Each row was made from one path, in order. Every step used is in the known rows, and no mark comes twice. Write each row's path.
(in the rows, 128 means zero)
Known rows
tapu > totu: [131 126 149 136 140 120 136 115 149 138 117 152 127 128 138 119 121 106
 140 123 126  96 148 102 152 116 129 132 110 141 117]
pagik > zaven > tapi > kedezi > rinun: [119  99 151 136  85  75 110 170 136 161  76 170 135  86 145  94 149  85
 190 126  91 112 111 111 149  70  48 115 162 166 146]
tapi > zaven > pagik > nema: [107 142 165 139 143 133 101 136  82 101  82 151 100 138  75 119 136 122
 108 154 127  89 174 100 124  57 139 109 157 135 174]
rinun > kedezi > tapi: [ 92 141 147 144  95 114 125 163 165 149 119 160 132 159 159 133 154 142
 193 157  98 136  97 143 141 137 101 153 107 167 114]
zaven > pagik > nema > tosegas > kedezi > tapi: [ 93 170 142 119  79  96  93 133  86 126  93 133  64 170 141  66 144 194
 153 182  81 164 190 109 157 108 133 129 126 197 157]
kedezi > rinun: [138 108 118 140 106 132 117 146 145 149 126 132 112 117 147 112 112 135
 176 144 107 115 114 116 132 132 113 115 111 140 140]
furo > kedezi > pagik: [ 85 152 139 115 123 150  94 148 159 115 110  93 154 102 135 125 141 105
 171 132 152 130 168 103 102  98 156 124 144 109 107]
rinun > kedezi > tapi > zaven > pagik: [ 73 142 158 183  89 113 120 188 119 111  95 171  96 155 121 111 146 131
 153 168  97 122 127  95 142  67 104 140 143 189 140]
mero > tosegas: [124 136 124 114  97 116 141 144 134 109 135  90 114 151 109 153 110 125
 133 101 101 117 136 141 116 143 152 138 142 136 146]
nema > tosegas > kedezi: [131 123 128  98  76  96 123 124  97 128 128 102  98 133 155  76 130 139
 149 129 101 180 165  97 161 138 117 150 109 169 138]
nema > tosegas > kedezi > tapi > zaven > tapu: [100 126 127 162  26  69 164 136  84 123 142 109  96 112 170  70 110 177
 155 158  81 179 145  69 151  79 114 117 137 203 151]
tapu > zaven: [130 106 142 138 132 135 146 151 149 149 128 141 117 125 102 114 135  88
 129 138 130  99 100 105 114  88 123 135 137 129 115]
totu > tapu > zaven > tapi: [106  95 157 186 111 138 175 150 121 173 137 134 168  84 127 118 157  95
 152 103 122 106 107  84  89  67  91 123 137 136  95]
furo > kedezi > tapi > zaven > tapu: [ 65 142 143 156  66  96 154 159 141 129 145 125 151  92 140 115 138 152
 160 168 118 131 125  79 115  44 144  83 166 168 129]
tapi > zaven > pagik > nema > tosegas: [ 98 143 168 138 123 117  96 130  58  80  90 137  76 139  85  98 132 146
 111 136 121 117 185  77 132  69 153 121 127 159 199]
pagik > kedezi > tapi: [ 91 166 149 165 116  87 124 153 143 165 132 144 156 138 155 127 140 142
 186 126  98 125 111 156 140 134  80 117 158 152 127]
totu > tapu: [128 117 154 153 120 151 138 124 122 151 126 104 147 101 144 145 134 136
 142 116 126 123 151 111 101 144 106 123 137 114 133]
tosegas > kedezi > pagik > zaven > tapi: [109 123 137 127  93  98 103 157 110 126  79 121 143  88 139  99 151  90
 175 108 116 143 157 123 136  47  72 138 168 153 103]
totu > tapu > zaven: [128  97 169 164 124 157 156 148 140 171 126 116 132  96 121 130 142  96
 146 126 128  95 125  87  87 105 100 131 143 115 119]
tapi > kedezi > rinun: [139 107 130 132  92 116 114 148 151 166  93 141 113 120 160  94 115 100
 178 156  95 117 131 102 147 146  85 121 133 138 143]
rinun > dobu: [133 113 122 129 153 145 117 121 111 122 125 152 119 121 135 118 135 128
 173 104 113 117 120 135 163 105 123 141 100 142 145]
zaven > pagik > nema > tosegas: [ 97 159 153 124 132 126  79 113  74  90  93 132  84 151  98 103 141 180
 125 146 126 118 174 103 123 101 165 126 110 151 180]
totu > tapu > zaven > tapi > kedezi > pagik: [ 94 108 167 199 108 148 154 154 137 170  80 121 168  73 146 103 146  52
 172 106 123 104 145  63  84  76  73 137 162 116  91]
rinun > puti: [151 109 142 122 113 135 118 105 137 136 127 151 159 149 135 153 126 126
 166 112 105 142 116 157 150 118 134 118 107 113  97]
zaven > pagik > nema > tosegas > kedezi: [111 156 145  96  99 113  80 116  65 111  84 119  77 154 118  73 146 165
 148 164 104 139 200  96 151 103 138 136 120 170 163]
tosegas > nema: [124 136 121 134 108 144 112 132  96 137 116 140 148 148 124 106 120 131
 107 135 105 154 119 113 136 104 153 123  99 149 107]
furo > kedezi > tapi > zaven > pagik: [ 60 156 152 155  91 106 119 187 127 112 113 142 103 126 114  92 145 130
 120 170 115 138 165  75 130  38 146  98 178 183 133]
mero > tosegas > kedezi: [137 130 118  87  65 101 145 147 125 131 127  76 107 153 128 124 114 112
 151 118  80 140 160 134 143 146 128 147 153 154 129]
totu > tapu > zaven > pagik > nema > tosegas: [ 98 129 192 160 127 158 108 130  88 133  92 120  90 119  90 105 154 148
 143 145 126  83 171  64  83  79 135 128 127 137 173]
nema > tosegas: [119 130 133 126 109 113 121 120 106 106 137 116 104 131 140 107 124 152
 130 107 123 156 138 104 134 138 144 140  97 152 156]
kedezi > tapi > zaven: [108 129 139 162 100 102 156 162 133 137 134 147 105 133 137 116 115 122
 117 138  99 150 127 115 143  99 112 119 150 166 142]
zaven > tapi > kedezi: [104 128 129 141 105  93 147 129 114 147 104 155 162 116 147 100 148  93
 142 118 110 141 126 110 148 103  94 126 144 148 110]

Write each row's path
[110 138 163 110  91  99  95 133  48 101  82 126  68 142 104  70 139 134
 131 153 101 138 211  68 160  68 128 131 138 177 183]
tapi > zaven > pagik > nema > tosegas > kedezi
[ 94 140 125 162 111 120 126 134 122 129  83 132 162 103 156 101 133  83
 157 108 122 139 149 104 125  96 102 135 148 127 100]
zaven > tapi > kedezi > pagik
[142 105 117 110  55 102 109 142 113 147 123 104  81 124 176  61 114 146
 196 143  79 167 152  88 164 145 102 136  93 181 149]
nema > tosegas > kedezi > rinun
[ 86 134 168 142 117 116 116 133 119 143  69 141 135 117 123  78 152  73
 184 116 119 113 146  78 115  70 117 148 119 136 134]
tapu > zaven > tapi > kedezi > pagik > nema > tosegas
[ 82 125 175 191  75  95 162 146 152 136 114 177 144 121 161 125 131 131
 207 164  99  82 107  75 151  59 102 128 110 186 121]
rinun > kedezi > tapi > zaven > tapu > totu
[119 122 148 141 110 107 117 129 118 106 109 130 136  84 113 142 138 157
 147 145 138  91 104 122 104  56 110 106 163 133 154]
pagik > zaven > tapu
[ 97 141 151 132  49  77 145 119  84 135 119 119 106 127 156  86 126 182
 176 172  81 153 161  90 151  81 121 109 129 189 170]
pagik > nema > tosegas > kedezi > tapi > zaven > tapu
[ 73 150 187 228 113 124 130 181 126 178 107 138 137 113 125 110 157 130
 178 149 103  77 126  93  88  75  63 113 191 156 125]
totu > tapu > zaven > pagik > kedezi > tapi
[122 138 119 123  76  97 140 149 141 167 126 128 108 146 168  91 131 141
 152 165  83 174 143 133 160 135  95 131 142 175 102]
tosegas > kedezi > tapi
[101 138 146 144 119 156  93 149 150 114  91 123 144 133 143 144 143 107
 208 128 134 111 128 123 113 128 114 166 106 114 111]
rinun > kedezi > pagik
[131  98 145  98  79 136  90 141 178 164 126 141 168 124 155 133 140 118
 241 136  94 132 124 126 148 102 140  94 102 124  97]
furo > kedezi > rinun > puti
[109 111 165 191 124 167 132 157 109 141 104 123 106 104  96 110 143 119
 119 148 133  79 144  64  80  68 111 123 160 130 125]
totu > tapu > zaven > pagik
[ 73 182 149 188 116  94 101 161 111 134 108 151 130 142 133 108 142 164
 158 151 103 113 129 134 129  97  91 111 175 167 134]
zaven > pagik > kedezi > tapi
[ 95 143 165 178 138 115 106 169 110 136 101 149 130 125  85 101 153  96
 156 143 128  60 112  95 112  53  93 123 177 139 130]
tapu > zaven > pagik > kedezi
[ 93 166 149 169 137 109  89 146  91 116 101 138 141 128 110 115 147 137
 154 132 125  90 141 121 126  94  98 115 170 138 139]
zaven > pagik > kedezi
[ 78 129 152 186  65 105 157 156 133 125 124 153 145 122 150 134 139 153
 195 170 102 113  88  98 126  73 103 125 128 173 133]
rinun > kedezi > tapi > zaven > tapu
[155  87 106 112 100 132 105 144 119 161 114 140  98 115 174  74 125 121
 239 136  70 126 133 117 194 110  83 137  93 170 141]
tosegas > kedezi > rinun > dobu
[105 154 150 119 135 147  80 109 113 102  95 101 113 134 130 124 127 150
 167 116 134 127 175 119 109 134 158 143  95 115 166]
kedezi > pagik > nema > tosegas
[100 128 152 197  90  97 176 129 137 132 127 159 126 106 151 110  99 143
 144 156 107  97 126  74 142  53 122  99 135 179 130]
kedezi > tapi > zaven > tapu > totu
[115 155 158 112 145 146  86 116 143 139  51 125 137 131 133 127 132  90
 171 147 127 100 181 126 119 137 116 135 148  92 142]
tapi > kedezi > pagik > nema
[ 89 152 173 112 122 147  68 124 131 104  80 121 129 149 139 139 157 136
 232 123 127 112 152 121 118 140 138 172  70 123 158]
rinun > kedezi > pagik > nema > tosegas
[111 132 161 107 100 118  99 139  84 130  82 132  66 151  92  59 156 125
 149 176 106 112 174  70 137  64 134 142 127 170 151]
tapu > zaven > pagik > nema > tosegas > kedezi
[109 119 132 107  94 128 101 163 170 154 128 121 137 104 148 106 139 122
 202 152 117 118 132  99 127 109 133 103 123 140 127]
furo > kedezi > rinun
[103 128 157 192 105 103  93 180  92 127  96 144 117 107 118  95 120 112
 187 135 100  74 139  85 135  61  71  98 172 156 173]
tapi > zaven > pagik > kedezi > rinun
[111 139 162 106  70  77 131 139 101 150 111 131  85 154 152  80 133 138
 160 148  72 175 179 105 172 113 108 133 126 191 171]
pagik > nema > tosegas > kedezi > tapi > zaven
[112 130 177 158 113 110 104 121 151 114  46 139 138  74 142 118 120  93
 179 144 139  56 163  75 121  52  91 124 172 126 137]
tapi > kedezi > pagik > zaven > tapu > totu
[118  76 159 189  79 127 164 167 145 211 100 147 152  74 157  85 146  65
 205 131  88  94 112  61 109  85  48 116 143 148 113]
totu > tapu > zaven > tapi > kedezi > rinun
[ 92 149 166 180 129  99 106 162  73 109  99 141 133 116  97 112 136 104
 138 119 121  87 153  93 134  57  88 111 189 146 161]
tapi > zaven > pagik > kedezi
[107 107 144 152 107  99 164 152 134 171 102 168 150 111 122  83 155  51
 141 129 111 113  98  87 132  64  86 133 152 150  97]
tapu > zaven > tapi > kedezi
[101 153 154 135  90 103 113 157  91 141  78 149  79 157 116  81 139 137
 132 187  82 133 191 105 158  65 105 112 174 183 150]
tosegas > kedezi > tapi > zaven > pagik > nema
[118 108 120 152  84  97 134 147 133 171  99 159 145 104 166  81 132  99
 186 132  88 127 116  99 150 109  76 113 129 159 120]
zaven > tapi > kedezi > rinun
[121  71 127 162 113 119 141 166 135 182  99 194 124  97 149  58 146  57
 235 120  75  89  77  83 172  47  68 132 108 174 125]
tapu > zaven > tapi > kedezi > rinun > dobu
[114 127 165 137  75  92  98 118 112  97  76 104 106  76 159  84 117 137
 196 131 124 107 184  59 138  47 106 140 129 168 144]
nema > tosegas > kedezi > pagik > zaven > tapu > totu
[ 64 156 188 151  90 104  93 162  96 103  82 171  79 170 116 106 159 162
 177 162  90 125 152  91 144  77 129 145 108 197 185]
rinun > kedezi > tapi > zaven > pagik > nema > tosegas
[ 92 150 165 176 108  74 141 169 126 158 130 148 148 127 144 124 130 109
 170 115  94 123 119 129 145 102  68 113 174 160 149]
pagik > kedezi > tapi > zaven
[ 95 132 161 145 135 133 124 141 140 162  61 155 158 114 113 101 157  48
 180 133 123  85 136 100 108  60 101 135 147 112 107]
tapu > zaven > tapi > kedezi > pagik > nema
[106 114 148 190 133 119  82 175  74 119  94 169 106 100 124  87 126 108
 231 111  86  63 130  91 174  40  67 111 147 171 190]
tapi > zaven > pagik > kedezi > rinun > dobu
[127 132 146  93  73 105  97 174 135 101  78  67  94 125 116 136 117  90
 168 103  95 121 181 136 121 101 105 156 189 140 144]
mero > tosegas > kedezi > pagik > zaven
[ 80 159 165 159 105 101 105 147  80  98  98 153  63 154 106  92 128 173
 117 155  98 140 176  90 138  73 148 116 133 189 193]
kedezi > tapi > zaven > pagik > nema > tosegas
